Each row was made from one small tree. The marks that hang from a mark follow it in brackets, in the order of their numbers. Every link used is in the known rows. Write each row's tree.
Known rows
j_400(j_134 j_446 j_541(j_528(j_920) j_904)): [ 24 -63  24  23  33 -35   5  -3  34 -20 -24  13  62 -11 -41  24  45  12
 -31 -31 -21  33  33  49 -25 -18  19 -26  -4  21   5   4   5  32 -23  12
  26  -8  40 -50 -20 -52 -38  18 -26  12 -26 -40  32 -14  -7   5 -22 -31]
j_814(j_400(j_134(j_528(j_446)))): [ 18 -12  12  -9  20  18 -42   3   4  28 -25   0  21 -32   2  14 -38  29
   9 -24 -22  20   9  17  -8   4  19 -33   0 -28   3  56  -2   8  -6  10
  14   1  42 -15 -21  -1  -5  10  -3  14  13 -23  -3  -2  12  20 -12 -16]
j_904(j_528(j_766 j_920) j_814(j_400(j_446))): [ 20 -15  35  -2 -16  12 -43   2 -27  -2   8  10  18 -13 -12 -24 -43  12
 -15  -3 -18 -20  27 -16 -27  17  10 -21   3 -20  44   3  16  -6   7  13
  13  10  26 -49 -38 -12  33 -13  -6   0 -24 -38   4  18  26  40 -41 -15]
j_217(j_528): [ -3 -16  13 -14   6  -8   2  -6   0   5  11   3  22  -6 -13  11   0   1
  -9 -17 -11  -1   6 -12  -3  15  -9 -16   7  23   4  22  -4  17  -5   8
  -2 -11   5 -19  22 -19  -7 -18  -7  13   2   4 -23  -7   6   7 -20 -12]
j_134(j_528(j_814)): [-23 -17   8  -6   7  34 -22   5   4   5   7 -18   3 -33  -4   4 -35   7
   2   1 -14  11 -31   7  -1   0  -1 -10  18 -21  27  39  -5  10   1  -1
 -11   0  14  19 -24  -3  -3 -30   1  23   7 -11 -30  -8  17   6 -11   8]
j_528(j_446 j_814(j_400(j_541)) j_904 j_920): [ -4  -8  25 -17   3 -36 -62 -19 -16 -16  34  -7  26 -49  28  11 -25   4
 -36 -27 -48  56  22  52 -35   8   1  -6   9 -28  19 -13   1  36  14  -9
  24  20   8  -7 -52 -12  30 -12 -26  29 -13 -72  20  39   6  30 -81  -1]
j_814(j_400(j_446)): [ 30  12  -1 -14  11 -36 -23  12  -3   3 -17   0  25  -3   6   4 -18  13
  12  -3 -11  10  22   9 -25   9  25 -27 -21 -36   6  23  -2  -9  14 -18
  22  19  41 -27  24  -7  -9  24 -15  -9   0 -14  19  32 -13  24  -7 -31]
j_528(j_814): [-20  -9   5   2   4  10  -5   0   2  -1  19  -9 -16 -18  -4  -8  -6   0
  -6   3 -12   9 -27  15   1   8   3   7   7 -18  16 -15  -2   2  13 -15
   3   3  -6  10 -16  -1   1 -23   2   9 -11 -12 -12   9   9  -1 -18   2]
j_134(j_528(j_814 j_920(j_400))): [-20 -32  18  25  11  21 -53   8  -3   1  20 -15  11 -57  20   9 -41   3
  -3   0 -16   4 -19  12 -27  -3   4  -2  12 -41  30  17   1  29 -13  15
  -7  -2   4  11 -40   5  -5 -19 -17  33   4 -31  -7  23  16  12 -36   1]
j_920(j_528(j_904)): [ 12   3   0   0   5   5 -21 -27  -5   5  23  -9  15  -7  -5   6  20  -3
 -17 -25  -8  10  -8  14  18  -4   3  -4  -1  17  10  38  -8  18   7   8
  -8   8   6   9  14 -22   7   7  -2  34   3  -6 -27  10   4  28 -26  19]
j_904(j_400(j_541)): [  8   7  16   3   0   1 -25   6  24  -4   1  -5  20 -14   6   7  -8  -1
 -16 -13 -12 -14  18  18   5 -15  14  -3  -2 -16   9 -43  -8  14  24   3
  -1  18   3  -9 -27 -10 -16  11  -5 -17 -11  -4  20 -18  -8   5 -10 -14]
j_134(j_446 j_528(j_814 j_920)): [-34  -4  19  -3   5  22 -49  -2 -16  10 -17  -2  28 -38   9  27 -45  12
   9  -9 -16  24 -20   8 -41 -26  14 -26  35 -36  44  31   7  27  -5   7
 -14   1  15  11 -49  13   6 -10 -23  46  -4 -34 -12  34  27  -4 -24 -18]
j_920(j_400(j_134(j_528) j_446)): [ 17 -32   6  31  25   1 -30  11  33  25 -34  -6  41 -37  -9  -3  -8  20
  15  -1 -13  17  10  14 -17  -6  13 -21 -19 -36   9  33  -2  17 -17  17
   1   6  46 -24   4 -15 -39  11 -18  20  19  -2  19   1  -2  12   3 -32]
j_814(j_400): [ 17  11   0 -16   8  -9 -24  10 -10   7  -1  -5  -3 -10  17   6 -16  10
   4  -9  -4  -3   5  13  -9  10  23 -13  -9 -30   1  14  -4 -11  12 -17
  13  11  18 -11   5   3   0  16  -2  -8  -2 -14  -4  20  -2  18 -14  -9]
j_217(j_400(j_134(j_446 j_528) j_541)): [ -9  -9  27 -11  38  -2 -43  14  24  36 -41   4  65 -55   6  29 -21  34
   5 -18   0  32  18  50 -17 -47  24 -40  16 -14  17  -4   8  24   4 -11
  -9  15  30 -28 -21 -19 -40  24 -17  19  -5 -33   0 -15  11   1   4 -48]
j_400(j_134(j_528(j_766)) j_446 j_541(j_904(j_814))): [ 13 -45  28  -7  19  12  -3  -2  52  -1 -40   6  67  -1 -48 -20 -16  14
 -13 -20 -29  35   4  35 -12 -12  -8 -35  17  12  28  21   6  10  -9 -12
  19   5  55 -35 -39 -49 -30 -22   3   5   2 -39  11 -47   5   3   0 -27]
j_541(j_528 j_904(j_814(j_400(j_446)))): [ 15   7   6 -23   8 -16 -30   5  11 -29   6 -14   5   0 -26   4  -9  21
   2 -15 -16  -5 -11   7  12  29  24 -32 -11 -23   7  27 -12  -6   0 -32
  13   2  46 -47   8 -38  -6   2   4 -22 -23 -16 -15   1  12  -3 -33   2]
j_217(j_400(j_134 j_446 j_541(j_904)) j_528(j_814 j_920)): [ -9 -77  48   5  36 -72 -14   1  20   1   6   0  76 -51 -21  24   5  13
 -31 -32 -28  56   7  54 -39 -26  -3 -42   0  37   9 -31   6  46   6 -22
  16   1  19 -57  -1 -61 -50   1 -33   8 -32 -64  17   9  -1  23 -49 -69]
j_766(j_400(j_446 j_541(j_904))): [ 23  -6   3   3   8 -61  -8   9  31 -26 -29  -2  47 -16  -1  -4  -2  14
   0 -10 -21   4  26  32 -17  -4  23 -26  -8  11  11  12  -3   0  18 -20
  23  14  49 -18  14 -34 -42  27 -25 -28  -6 -29  42  20  -7  -7  -6 -26]
j_920(j_528): [ 16  -4   5   7  13  17 -13 -10  -3   7  15   4   6   3 -10  13   9   5
  -6 -19   7 -18  -4   3  12   0  23   1  -1  10  14  38   0   8   5  18
   1  -1   8  -3  17  -6  -7  10   2  19  -3  -3 -18  10   3  13  -4   2]
j_904(j_400(j_541(j_528(j_446 j_766 j_920))) j_814): [  8   6  55  -2 -11  33 -63  -8  12 -24  28  10  21 -23 -15  -5 -43   7
 -40 -25 -29 -13  37   7   1   2   2  -2  24 -27  34 -55   6  32  10  25
   9   7   8 -41 -70 -15  23 -12  -3  -5 -36 -27  12 -20  22 -15 -51   5]
j_400(j_134 j_446 j_541(j_528(j_904))): [ 19 -34  15   3  31 -21  -5 -12  36   1 -26   6  60 -25 -35  10  53  15
 -33 -22 -30  47  45  50  -6  -4  10 -20  -9  -8  16  10  -2  28  -5   9
  15  12  41 -46  -7 -56 -26   6 -20  31 -12 -15   7 -33  -2  17 -21 -21]
j_134(j_446 j_528(j_766 j_814 j_904(j_400) j_920)): [-21   6  33  -3 -19  38 -77 -12 -10  12   4 -22  42 -53  15   0 -66 -14
  -6 -22 -33  55 -22  27 -24 -32 -18 -43  43 -29  55   0   4  44  10  11
 -30  12  21  20 -81   0  27 -11 -36  53   0 -22 -11  35  32   1 -67   0]
j_217(j_528(j_766 j_904(j_814) j_920(j_400(j_446)))): [  5 -22  38   3 -10 -21 -46 -24  -4  -5  29   0  52 -24  -7 -28 -17 -12
 -28 -17 -41  34  25  -3 -30  16 -36 -23  10   0  30 -17   5  35  -6   5
   0   6  10 -43  -4 -35  18 -28 -25  32   0 -24  -4  25  15  22 -74 -13]
j_814(j_400(j_134(j_528(j_920)) j_446 j_541(j_904))): [ 27 -50  20  -2  35 -32 -26  10  21   1 -42   3  68 -21  -5  25 -13  20
  -7 -31 -25  33  20  47 -43 -20  25 -44  -8  -9  12  47   0  16  -7  -8
  29  10  58 -35 -26 -34 -38  24 -21   6   2 -58  31   3  -8  39 -18 -45]
j_528(j_446 j_904): [  1  15   1 -16 -13 -20 -22 -25  -4  -9  12 -11  24 -13   3  -1 -16   1
  -9 -13 -29  49   9   6   6   6 -26  -7   4  12 -11  13  -3  24  -7   4
  -7   3   7   5 -12 -12  32 -10 -15  18   9  -9  13   6   1   1 -36  20]
j_541(j_528(j_766 j_920) j_904(j_814(j_400(j_446)))): [ 28 -17  33  -7  -1  -8 -39   4  -4 -35  17  -1  20  -1 -25 -11 -29   0
 -17 -23 -18  13   7  18 -16  20   3 -35   7  -7  24   9   7   7 -10 -13
  19 -10  41 -52 -27 -29  14   3 -12  -6 -29 -42  -1  22  17  -3 -56   4]

Which tree is each row?
[ -9 -17  32  25  31   7 -49  -5  14   5 -23  18  20 -71   0  21  17  37
 -19 -25 -29   6  30  57 -25 -13  56 -21  21 -33  52 -12   6  23  13  19
  25   6  32 -26 -45 -16 -32  29 -28  25 -33 -41   3  22  35 -16 -36 -31]	j_766(j_400(j_134(j_446) j_541(j_528(j_814 j_920))))
[ 10 -15  59  13  -3  45 -54 -16  23  -5   9  19  21 -33 -27  -7 -20  19
 -43 -34 -35  -5  34  21   6  -6   7  -6  19 -26  31 -62   6  31   6  35
  17   5  10 -49 -84 -21  11  -4   2   0 -38 -29  13 -35  25  -8 -45 -10]	j_904(j_400(j_134 j_541(j_528(j_446 j_766 j_920))) j_814)
[ 26 -54  54  18  21  -3 -36  -8  19   7  17  23  66 -38 -12  -1 -24   4
 -37 -42 -34  36  54  33 -36  11 -14 -12  29  20  17  -8  17  58 -25  46
  23 -15  21 -50 -35 -16  -3 -15 -34  40   2 -42  24   6   5  -6 -62 -31]	j_217(j_528(j_446 j_766 j_920(j_400(j_134 j_541))))
[ 16  -7  17  -7  32  11 -37   1   5   7  30  -2   3 -24   0  13  -1  12
 -21 -29 -12  -8  -3  46  -2  13  52  -1   7 -29  37  27  -6   8  31  -9
  23  19  23 -12  -4 -12 -16  -2   2  22 -17 -39 -26  23   2  30 -31 -12]	j_920(j_528(j_814(j_400(j_541))))
[ -1 -34   5  26  20  -1 -38  -2  31  21 -12 -22  37 -57  -6 -13  -6  15
   3   0 -33  46 -14  31  -9  -1  -2 -20 -13 -47  21  20 -10  26  -4   0
  -7  15  40  -9 -10 -29 -27  -8 -22  35  19 -10   3   8   7  20 -31 -19]	j_920(j_400(j_134(j_528(j_814 j_904)) j_446))
[  5  10  41  -5 -24 -10 -65 -30  -8 -25  19  11  40 -40  15 -34 -43   3
 -40 -23 -49  33  51  24 -25   5 -21  -8  30   5  37 -31  13  23  14  11
  22  15   9 -12 -63 -18  41 -12 -18  11 -13 -64  24  24  30  -2 -68  13]	j_528(j_446 j_766(j_400(j_541)) j_904(j_814) j_920)
[  9 -20  29  -8 -16  17 -48 -18 -13  -6  13  -8  57 -31   7  -4 -60 -10
 -20 -23 -30  62  18   8 -23  -9 -48 -25  31  21  21  43  13  43 -28  34
 -11 -10  18   9 -54  -6  46 -22 -31  52  18 -38   7  10  19   6 -51  25]	j_134(j_528(j_446 j_766 j_904 j_920))
[ 12 -12  19  26  -3 -20 -48  -1  -7 -12  19   5  21 -32  20   9 -35   8
  -6  -9 -14   9  29   5 -32   3   1   6   1 -17  -5 -14  10  35 -21  33
  10  -7   0 -14 -21  16  16  10 -28  12   0 -31  45  44  -4 -11 -36  -7]	j_528(j_446 j_920(j_400))
[ 10 -42  31  11  -3  27 -36 -25  -2  16 -10   2  49 -35  -7  -7 -29  -1
 -21 -29 -33  67  17  23 -16 -16 -36 -25  24  24  14  34  13  40 -29  39
   0 -11  19   1 -62 -13  26 -13 -22  51  16 -34   5  -6  21  14 -40   5]	j_400(j_134(j_528(j_446 j_766 j_904 j_920)))
[-15 -31  42  12  -1   1 -48 -31 -12  18   8   4  36 -62   2 -13  -8  -3
 -27 -38 -49  59   2  38 -29  -3 -13 -44  35  16  50  -4   7  37  13  14
   5  -1  17 -12 -37 -26   5  -9 -39  51 -11 -35 -23  45  45   6 -83 -22]	j_217(j_528(j_766(j_400(j_134(j_446))) j_814 j_904 j_920))
[  3 -48  13  17   9 -13 -19 -22   1  19 -38   0  59 -28  -8   9   8   7
  -6 -14 -28  52  16   7 -32 -32 -18 -33 -11   2  14  41   2  28 -20  19
  -2   5  26  -8 -18 -30 -12   7 -23  39  12 -25  11   1   7  43 -15 -26]	j_400(j_134(j_528(j_904 j_920)) j_446)
[ 22 -64  34  43  19   1 -29   7  27 -21  26 -10  25 -41 -34 -14  -3  -9
 -24 -21 -22  45 -14  56 -14  13  -2 -23  13  -1  22 -11   8  39 -26  11
  11 -23  42 -38 -40 -31 -15  -6 -38  26 -24 -35  14  28  13 -21 -66  -4]	j_541(j_528(j_766 j_814 j_920(j_400(j_134 j_446))) j_904)
[ 34   2  26  -4  -5 -16 -27   5  27 -27   4   2  41 -21  -5 -24 -46   3
 -15 -26 -25  30  30  42  -4  13  -4 -23  29  35  13  10  11  16   4   6
  22  -7  47 -12 -32 -14   0   6 -27  -9  -3 -39  37  17   5 -42 -34   4]	j_528(j_446 j_766(j_400(j_541(j_904))))
[  5 -17  17   4   5 -36 -34   5 -21  -5   8   0   8 -25  15   8 -21   4
  -8  -5 -22  19   5  18 -50   2  20 -15 -10 -45  23  -9   5   7  17 -14
  26  14  15 -18 -15   0   1   7 -22   6 -18 -47  20  60   0  28 -38 -32]	j_528(j_814(j_400(j_446)) j_920)
[  8 -44  40  11   9  13 -58  11  24 -23  30 -14  53 -51  -1  -6 -77  -5
 -21 -23 -34  47  -3  49 -30   5 -14 -13  42   0  29  21  12  51 -23  19
   4 -14  34  -4 -75  -8   7 -35 -34  37   5 -64  22  18  10 -22 -65   7]	j_134(j_528(j_446 j_766 j_814 j_920(j_400(j_541(j_904)))))
[-17   4  30 -16  21  23 -60  -8   1  22 -35  21  27 -29   8  17 -20  41
  -3 -23 -27  -2  16  22 -37 -18  44 -23  14 -56  41   6   3   4  10 -11
  21  26  25 -31 -53  -7  -8   7  10  13  -9 -51  -9  -4  28  28 -18 -40]	j_904(j_814(j_400(j_134(j_446 j_528(j_920)) j_541)))
[ 21   7  16 -16 -22   2 -23 -21   0  -8  21  -8  35  -9  -5 -27 -36 -16
 -19 -16 -28  67  18  22   3  12 -46 -15  24  24   3   5   9  28  -7   8
  -3  -2  18   1 -31 -10  43 -18 -21  29  10 -15  13   9   4 -14 -48  25]	j_528(j_446 j_766 j_904)
[ 24 -45  31   3  -3  -6 -10   1  10 -29  18   2  53 -11 -21   3 -24  -3
 -35 -28 -15  19  24  32 -14   3  -7  -8  32  56  12   8  17  32 -21  24
   7 -17  22 -21 -60 -23  18 -17 -24  10 -15 -52  31 -10   5  -4 -44   8]	j_400(j_541(j_904(j_528(j_446 j_766 j_920))))
[ 10 -58  43  43  -1  39 -43   0   0   6  32  -3  15 -62 -16 -21 -36  10
 -27 -12 -25  19   3  26 -12  19  -2   3  24  -2  32 -16  21  39 -20  56
   3 -19  14 -24 -76   0  30 -25 -27  38 -18 -39  18  19  28   2 -64   0]	j_904(j_528(j_446 j_766 j_814 j_920(j_400(j_134))))
[ -4  -6   1 -26   6  -7 -47  -2  -3   7  -2 -31  30 -42   9   1 -38   9
   1  -7 -37  47 -17  23 -13  10  -1 -36  -3 -43  29  58 -13  13  11 -27
  -4  21  42   3 -11 -26   1 -18 -17  30  11 -25 -21  19  13  38 -40  -2]	j_134(j_528(j_814(j_400(j_446)) j_904))
[  2 -16  27  10  15  13 -23   2  36   2 -16   0  23 -42 -13 -27 -13   9
  -9 -24 -30  42 -15  78  -8  -4  23 -32  39   3  43 -17   9   9  23 -18
  22   4  47  -6 -55 -19 -26   3 -21   9 -20 -39   8  22  23 -35 -38 -21]	j_528(j_766(j_400(j_134(j_446) j_541(j_904))) j_814)
[ 10 -11   9  29  26  22 -42  -1  15   7  42 -15 -10 -36   0  -1  -7   8
  -5 -11  -4 -14 -25  30  11  18  35  12   1 -34  27  13  -7  21  11   8
   1   7  13  -3   6  -3 -18  -3  -6  28  -5 -10 -20  34   4   4 -33   2]	j_920(j_400 j_528(j_814))
[ 13 -43  35  31   3   1 -45 -17   0  -8  13  -6  22 -67 -13 -20   9  -4
 -36 -19 -40  54  17  47 -15   4  -5 -28  10  -7  47  -3   8  28   1  22
  13  -1  33 -21 -39 -35   5   5 -40  39 -27 -35  -5  34  35   4 -72   1]	j_541(j_528(j_766(j_400(j_134 j_446)) j_814 j_904 j_920))
[ 14 -47  36  16   3  38 -29 -12   3  18 -15  14  40 -26 -13   0 -41   6
 -12 -23 -20  42  17  12 -24 -15 -20 -22  26  17  16  35  17  34 -32  48
   8 -20  23  -8 -60   0  14  -7 -17  38   9 -35  12  -6  19   0 -20  -8]	j_400(j_134(j_528(j_446 j_766 j_920)))
